Each row comes from the steps of one path. Every step used is in the known rows, and no mark comes twice. Write the path behind each row, first mark first.
Known rows:
T-F-Z-K-Y: -4.29 -3.73 +1.79 -0.56 +0.23 +3.21 -1.84 -3.16 -0.99 -5.91 +2.66 -4.43 +4.29 +4.19 +2.02 +4.76 -3.75 -4.06 -1.09 +0.21 -3.65 -3.89 +2.69 +0.93 +5.44 +2.35 +0.39
F-Z-K: -0.89 -2.97 +4.21 -0.06 -0.34 +1.56 -1.21 -2.38 -1.54 -2.35 +2.35 -1.38 +3.51 +4.97 +4.30 +5.16 -5.34 -2.93 -4.13 +1.60 -3.76 -4.00 +3.11 -0.59 +6.31 +2.96 +1.85
Z-F-T-Y-K: -3.55 -4.55 +1.85 +1.12 -0.24 -0.92 -1.59 +0.16 -0.67 -8.43 +5.63 -2.06 +4.42 +7.21 +0.31 +0.22 -2.70 -3.34 -6.10 +3.00 -7.69 +0.73 -0.41 +2.80 +6.90 +1.69 -0.39
Y-Z-K-F-T-H: -0.41 -3.66 +4.78 -0.46 -0.10 +0.25 +0.60 -3.79 +1.12 -5.29 -1.52 -2.18 +1.72 +5.17 +2.16 +0.80 +0.62 -4.46 -1.31 -4.31 -5.23 +1.50 +6.68 +3.30 +4.84 +0.86 +0.63
Z-K: -1.72 -1.97 +1.77 +1.14 -0.71 -0.84 +1.20 -4.49 -4.25 -2.25 +3.40 +0.18 +1.21 +6.15 +4.23 +2.81 -5.91 -2.22 -6.63 +3.72 -4.23 -3.38 +1.65 -1.36 +5.25 +4.84 +1.59
F-K-Y: -3.60 -6.25 +0.31 +0.88 +0.29 +0.08 +3.50 -0.40 -6.30 -3.49 +5.84 -5.20 +2.46 +6.98 +4.80 -0.91 -2.68 -3.74 -3.26 +2.63 -4.13 -3.14 +1.65 -0.99 +4.83 +1.69 +0.86
Z-K-Y: -2.97 -3.55 -0.67 +0.91 -0.42 +0.92 +3.05 -2.43 -4.80 -3.26 +3.87 -2.56 +1.55 +5.55 +4.23 +1.39 -4.03 -2.02 -3.94 +3.14 -3.95 -3.64 -0.41 -0.69 +4.96 +2.99 +1.09
Z-F-K: -4.15 -4.22 +3.53 +1.01 -0.28 -2.96 +0.17 -3.18 -3.02 -5.52 +5.56 -2.20 +3.33 +6.85 +1.41 +1.68 -4.50 -4.28 -6.79 +1.54 -4.90 -2.96 +2.43 -0.63 +6.91 +3.16 -0.10
S-T-F-K-Y-Z: -3.89 -5.18 +3.71 +0.51 +1.72 +0.33 -0.24 -0.65 -0.21 -7.73 +3.53 -3.27 +1.95 +5.43 +0.42 +3.09 +0.65 -3.46 -2.81 -0.89 -5.11 +2.24 +3.54 -0.38 +5.71 +0.31 -0.75
F-T-Y-K: -1.91 -5.62 +1.25 +0.96 +0.00 +0.51 +1.03 +0.87 -2.90 -5.36 +4.86 -2.31 +3.45 +8.46 +4.02 -1.07 -3.32 -3.13 -4.88 +4.30 -7.44 +0.79 +0.33 +1.80 +5.30 +1.71 +1.19
Y-K-F: -2.64 -4.33 +0.39 +0.60 -0.65 +1.27 +3.32 -7.06 -4.29 -4.12 +4.74 -3.45 +2.77 +7.41 +5.27 -2.03 -4.42 -3.24 -4.21 +4.15 -3.56 -2.38 +3.95 +1.42 +5.92 +1.96 +0.17
X-T-Y-Z: -2.64 -6.37 +2.23 +1.49 -0.74 +3.41 -0.32 +1.63 -0.80 -4.10 +2.80 +1.53 +4.97 +3.76 -0.87 +0.67 -1.88 -1.24 -3.04 -0.76 -3.22 +1.24 +0.66 +0.12 +4.82 -0.15 +3.47
X-T-F-Z-K-Y: -3.72 -5.74 +1.58 -1.80 -0.12 +2.04 -1.68 -3.63 +0.32 -7.14 +3.30 -3.21 +4.30 +3.60 +1.87 +2.89 -3.58 -1.27 -2.85 -0.33 -2.52 -1.80 +3.45 +0.00 +6.46 +2.69 +1.17
T-Y-K-F-Z: -3.92 -5.32 +1.02 +0.19 -0.09 +4.88 -0.48 -2.04 -1.22 -5.59 +4.67 -6.40 +6.38 +6.73 +4.16 -0.75 -2.28 -4.29 -0.88 +1.94 -4.79 -2.21 +2.68 +1.95 +5.49 -1.22 -0.15
F-T-Y: -1.40 -5.90 +1.17 +0.29 +0.53 +1.75 -1.08 +2.23 -3.72 -3.78 +2.69 +0.33 +4.35 +5.70 +0.53 +0.20 -3.11 -3.80 -3.25 +0.43 -6.07 -0.25 +1.63 +0.78 +3.56 +1.41 +1.03
K-Y-Z-F: -4.53 -5.57 +2.20 +1.63 -1.11 +3.27 -0.30 +1.05 -1.48 -5.40 +2.81 +0.35 +4.96 +1.73 -3.20 +4.08 -0.43 -4.30 -0.50 -1.87 -3.24 -1.52 -0.06 +2.58 +6.89 -0.17 +0.96
X-T-Y-K-F-Z: -3.60 -6.92 +0.80 -0.68 -0.29 +3.81 -0.05 -3.11 +0.58 -6.68 +5.12 -4.99 +6.52 +6.24 +4.05 -2.65 -2.56 -1.52 -2.78 +1.75 -3.54 -0.72 +3.35 +1.39 +6.43 -0.77 +0.56
S-T-F: -1.55 -3.28 +3.06 -1.51 +0.91 -0.56 -1.71 -4.10 -2.08 -5.32 +2.35 +1.79 +1.66 +3.43 -0.43 +3.07 -5.12 -2.83 -5.42 +0.97 -2.96 +0.66 +5.40 +0.45 +4.02 +2.88 -1.07
Y-Z: -0.90 -4.89 +4.16 +1.69 -0.65 +2.59 +0.48 -0.39 -3.04 -2.36 +1.59 +2.12 +3.37 +3.43 +0.36 +3.79 -2.96 -3.87 -2.27 -0.56 -2.91 -0.84 +3.01 +0.84 +5.53 +1.50 +3.10
Y-K: -1.59 -4.31 +1.59 +1.32 -1.09 -0.57 +3.25 -3.78 -4.86 -2.70 +5.25 -1.55 +1.71 +7.43 +5.26 +0.52 -5.82 -2.50 -5.85 +5.66 -3.96 -1.82 +1.98 +1.30 +5.98 +3.35 +1.96
F-Z-K-Y: -2.39 -4.50 +1.63 -0.10 -0.23 +3.28 -0.36 -0.91 -2.28 -3.22 +2.95 -3.64 +3.58 +4.24 +3.93 +4.15 -3.24 -2.85 -1.36 +1.23 -3.63 -4.41 +1.27 +0.28 +5.66 +1.29 +1.35

Write each row's path:
-1.62 -5.93 +2.80 -1.16 +0.21 +5.01 -1.22 -3.65 -1.96 -2.98 +1.65 -1.86 +6.54 +3.66 +1.89 +1.80 -3.89 -5.14 +0.24 -0.89 -1.77 -3.77 +6.68 +1.20 +5.14 +0.07 +0.37 -> K-F-Z
-0.74 -3.58 +4.33 +0.31 +0.54 +1.64 -0.28 -4.14 +0.18 -5.65 +0.24 -0.18 +3.05 +6.41 +2.39 +2.37 -0.63 -3.54 -3.20 -1.46 -6.35 -0.11 +4.56 -0.07 +6.85 +1.91 +1.63 -> Y-Z-K-F-T
-3.99 -5.23 +1.33 -0.97 +1.83 -1.51 +0.49 -2.52 -2.69 -7.36 +5.13 -4.44 +1.41 +6.32 +2.19 +1.14 -2.10 -3.12 -4.38 +1.59 -4.63 +0.37 +4.15 -0.82 +4.58 +1.66 -1.85 -> S-T-F-K-Y
-2.66 -5.60 +1.48 -1.14 -0.48 -0.39 -0.37 -5.46 -2.72 -5.05 +3.39 +1.66 +3.39 +3.94 -0.19 +0.43 -5.94 -1.84 -5.71 +0.55 -1.26 -0.45 +4.76 +0.53 +4.98 +4.32 +1.65 -> X-T-F
-3.74 -6.74 +2.96 +2.08 +0.31 +1.75 +2.54 +1.22 -3.95 -3.47 +4.16 -3.99 +2.99 +6.49 +3.14 +1.43 -0.12 -3.78 -1.46 -0.18 -4.66 -1.13 +1.56 -0.75 +5.79 +0.06 +2.20 -> F-K-Y-Z
-2.42 -2.31 +3.08 +1.18 -0.44 +2.48 +0.76 -5.79 -0.99 -4.39 +1.13 -0.94 +2.77 +5.35 +2.56 +3.04 -1.84 -3.21 -3.08 -0.29 -4.60 -2.07 +3.20 -0.89 +6.30 +1.85 +1.05 -> Y-Z-K-F
-0.66 -5.53 +1.65 -0.65 +0.58 +0.10 +2.51 -5.04 -2.86 -5.38 +3.76 -2.34 +2.81 +8.11 +5.11 -1.97 -3.15 -3.30 -4.20 +3.41 -5.64 +0.00 +5.38 +1.45 +6.63 +2.17 +0.46 -> Y-K-F-T
-2.50 -3.09 +0.29 +0.15 +0.94 +1.68 -0.59 -2.67 -1.83 -6.41 +2.20 -2.78 +3.64 +7.79 +2.77 -0.79 -2.32 -3.35 -4.01 +0.67 -7.14 -1.42 +2.45 -1.03 +4.66 +1.61 -0.47 -> Z-K-F-T-Y
-3.07 -2.44 +3.84 -0.47 -0.12 +1.30 -3.49 -5.08 -0.31 -5.48 +1.88 -2.21 +3.77 +4.31 +1.78 +6.10 -5.61 -4.32 -4.28 -0.09 -3.92 -3.45 +4.80 +0.21 +5.65 +3.55 +0.99 -> T-F-Z-K
-4.09 -4.34 +5.78 +2.33 -0.53 -1.45 -0.62 -1.10 -0.48 -6.09 +3.81 -1.39 +4.47 +5.96 -0.31 +3.95 -1.79 -4.66 -5.25 -0.76 -5.08 -1.00 +2.16 -0.08 +7.93 +1.65 +1.07 -> Y-Z-F-K
-3.20 -3.82 +4.77 +1.76 -1.16 +1.29 -1.66 -0.55 -0.68 -4.92 +1.79 +2.69 +4.47 +2.48 -3.25 +5.28 -2.67 -4.39 -3.21 -1.69 -3.34 -0.97 +1.92 +1.86 +7.06 +1.35 +1.48 -> Y-Z-F
-5.35 -5.99 +2.70 +1.54 +0.55 +1.72 +0.97 -1.00 -2.39 -6.39 +3.92 -5.20 +3.70 +5.72 +0.81 +2.36 -0.62 -5.25 -1.15 -1.39 -4.48 -0.87 +2.61 +0.03 +5.30 +0.82 +1.13 -> T-F-K-Y-Z
-0.51 -5.50 +2.24 -1.47 -0.43 -0.90 +3.30 -4.79 -2.18 -5.17 +2.12 -4.47 +1.53 +7.09 +4.76 -3.96 -1.83 -4.60 -2.46 +0.58 -4.73 +1.21 +6.88 +5.51 +4.95 +1.41 -0.74 -> Y-K-F-T-H
-4.89 -3.48 +5.11 +1.85 +1.16 -1.22 -3.05 +1.91 +2.18 -8.81 +4.50 -1.55 +4.42 +5.71 -1.30 +3.94 +0.28 -3.13 -5.67 -0.87 -7.38 +1.94 +0.66 -0.75 +6.71 -0.95 -1.54 -> S-T-Y-Z-F-K
-2.45 -6.07 +0.02 -0.15 +1.15 +3.40 -0.96 -0.78 -2.96 -5.34 +2.47 -1.36 +5.07 +6.10 +0.83 -1.98 -1.91 -4.40 -1.49 -0.74 -5.95 -0.72 +3.77 +0.70 +3.54 -0.03 -0.29 -> K-F-T-Y
-1.34 -3.81 +1.13 +0.20 +0.99 +1.24 -1.11 +1.19 -2.64 -3.69 +3.06 +0.75 +2.59 +4.28 +0.87 +0.94 -3.38 -1.91 -4.79 +1.60 -4.57 +0.57 +1.28 +0.03 +3.18 +0.46 -0.62 -> S-T-Y
-1.59 -3.51 +3.67 +1.90 +0.36 +1.72 -1.66 +1.99 +0.21 -5.33 +1.32 -0.02 +3.22 +6.45 +1.30 +3.64 -0.92 -2.79 -4.10 -0.19 -8.01 +1.05 -0.05 -0.44 +5.28 +1.50 +2.01 -> F-T-Y-Z-K
-1.44 -5.22 +3.59 -0.54 +0.04 -1.38 -2.27 -1.23 -1.55 -5.65 +2.74 +2.56 +4.43 +4.48 -1.60 +2.61 -3.77 -4.03 -5.10 +0.19 -4.83 -0.95 +3.29 +2.10 +6.79 +3.09 +0.43 -> Z-F-T
-4.17 -2.32 +1.36 +2.52 -0.20 +4.46 -0.30 -3.23 -0.56 -5.62 +1.70 -2.90 +3.98 +5.97 +1.32 +2.04 -0.81 -3.45 -2.54 -0.81 -5.74 -1.76 +0.76 -0.65 +4.95 +0.01 +0.85 -> T-Y-Z-K-F
-1.67 -6.15 +3.51 +1.42 +0.68 +3.47 -1.83 +4.42 -0.88 -4.70 +1.17 +1.23 +5.37 +4.92 -1.22 +2.48 -0.55 -4.36 -1.50 -1.78 -6.20 +1.85 +1.39 +1.00 +4.76 -0.37 +2.29 -> F-T-Y-Z
-2.65 -6.18 -0.28 +0.18 -0.74 +1.59 +0.34 -0.40 -3.40 -3.92 +4.35 +0.68 +3.91 +4.69 +0.99 -1.19 -4.62 -0.74 -5.04 +1.42 -2.83 -0.28 +0.92 -0.31 +3.97 +1.82 +2.01 -> X-T-Y
-1.50 -5.22 +5.87 +0.45 -0.17 +0.45 -2.64 +0.97 +0.70 -6.40 +0.94 +3.51 +5.28 +3.64 -3.16 +5.01 -0.88 -4.64 -3.27 -2.43 -5.23 +0.94 +2.94 +2.48 +7.54 +1.72 +1.62 -> Y-Z-F-T
-5.06 -3.90 +2.92 +2.50 -0.80 +3.11 -2.65 +2.01 -0.22 -6.00 +2.70 +0.71 +6.22 +3.01 -4.42 +4.31 -1.25 -4.58 -2.40 -2.20 -5.02 -0.78 -0.72 +1.70 +5.56 -0.44 +0.67 -> T-Y-Z-F
-1.93 -6.90 +4.02 -2.22 +0.02 +1.89 -2.63 -3.67 +0.06 -5.62 +2.65 +0.55 +5.56 +2.78 -0.57 +3.17 -5.15 -2.88 -3.25 -1.26 -0.88 -1.22 +6.71 +1.30 +5.67 +2.61 +1.93 -> X-T-F-Z
-5.27 -7.72 +2.62 +0.69 +0.39 +0.36 +1.01 -1.83 -1.21 -7.53 +4.64 -3.69 +3.27 +5.49 +0.88 +0.50 -0.53 -2.58 -2.84 -1.33 -3.34 +1.07 +3.49 -0.79 +6.35 +1.44 +1.84 -> X-T-F-K-Y-Z
-5.40 -5.88 +0.32 +0.49 +0.62 -0.06 +1.39 -3.05 -4.98 -5.75 +5.78 -6.11 +2.74 +7.00 +2.76 +0.02 -3.29 -4.83 -2.88 +1.20 -4.23 -2.43 +2.99 -0.13 +4.56 +2.31 -0.09 -> T-F-K-Y
-2.15 -5.46 +2.80 -0.43 -0.40 +3.59 +0.92 -4.95 -1.48 -4.56 +3.83 -4.54 +4.98 +6.05 +4.93 +0.51 -4.19 -4.12 -1.73 +2.71 -3.39 -2.74 +5.51 +1.87 +6.90 +0.32 +0.44 -> Y-K-F-Z
-1.37 -2.25 +4.30 +2.04 -0.72 +0.76 +0.33 -2.82 -1.65 -3.32 +1.57 +0.75 +1.69 +5.34 +2.56 +4.79 -3.35 -2.51 -5.03 +1.08 -4.31 -1.79 +1.38 -1.09 +6.26 +3.26 +3.01 -> Y-Z-K
-4.10 -4.22 +3.02 +0.37 +0.71 -2.16 +0.41 -5.07 -4.18 -5.45 +4.81 -3.83 +2.61 +7.71 +2.67 +1.15 -4.93 -4.73 -6.09 +1.57 -4.43 -2.43 +4.85 -1.32 +4.57 +3.90 +0.42 -> T-F-K
-6.12 -4.13 +4.37 +3.19 -0.06 +0.29 -1.99 +1.71 +0.24 -7.46 +4.62 -2.83 +5.72 +6.25 -1.64 +3.13 -0.68 -4.93 -4.50 -1.37 -6.84 -0.91 -0.38 -0.61 +6.38 +0.17 +0.50 -> T-Y-Z-F-K
-3.03 -3.62 +2.10 +2.03 -0.74 +1.43 -0.12 -0.71 +0.47 -5.65 +2.70 +0.58 +3.16 +5.57 +1.38 +1.81 -2.16 -0.13 -5.79 +0.26 -4.78 +0.54 -0.64 -1.51 +5.90 +1.79 +2.78 -> X-T-Y-Z-K
-2.37 -3.09 +2.91 -1.84 +1.31 +1.82 -3.16 -2.54 +1.15 -7.50 +2.48 -2.60 +2.71 +3.21 +1.46 +5.98 -2.64 -2.46 -2.47 +0.25 -3.98 -0.84 +3.78 +0.73 +5.55 +1.66 -1.50 -> S-T-F-Z-K-Y
+0.43 -3.93 +3.34 -1.85 -0.17 -2.26 +1.24 -1.41 -2.65 -2.31 +0.94 +0.63 +0.05 +2.89 +1.51 +0.17 -3.75 -2.45 -3.96 -0.29 -2.12 +1.52 +6.01 +3.51 +2.60 +1.65 -1.05 -> S-T-H
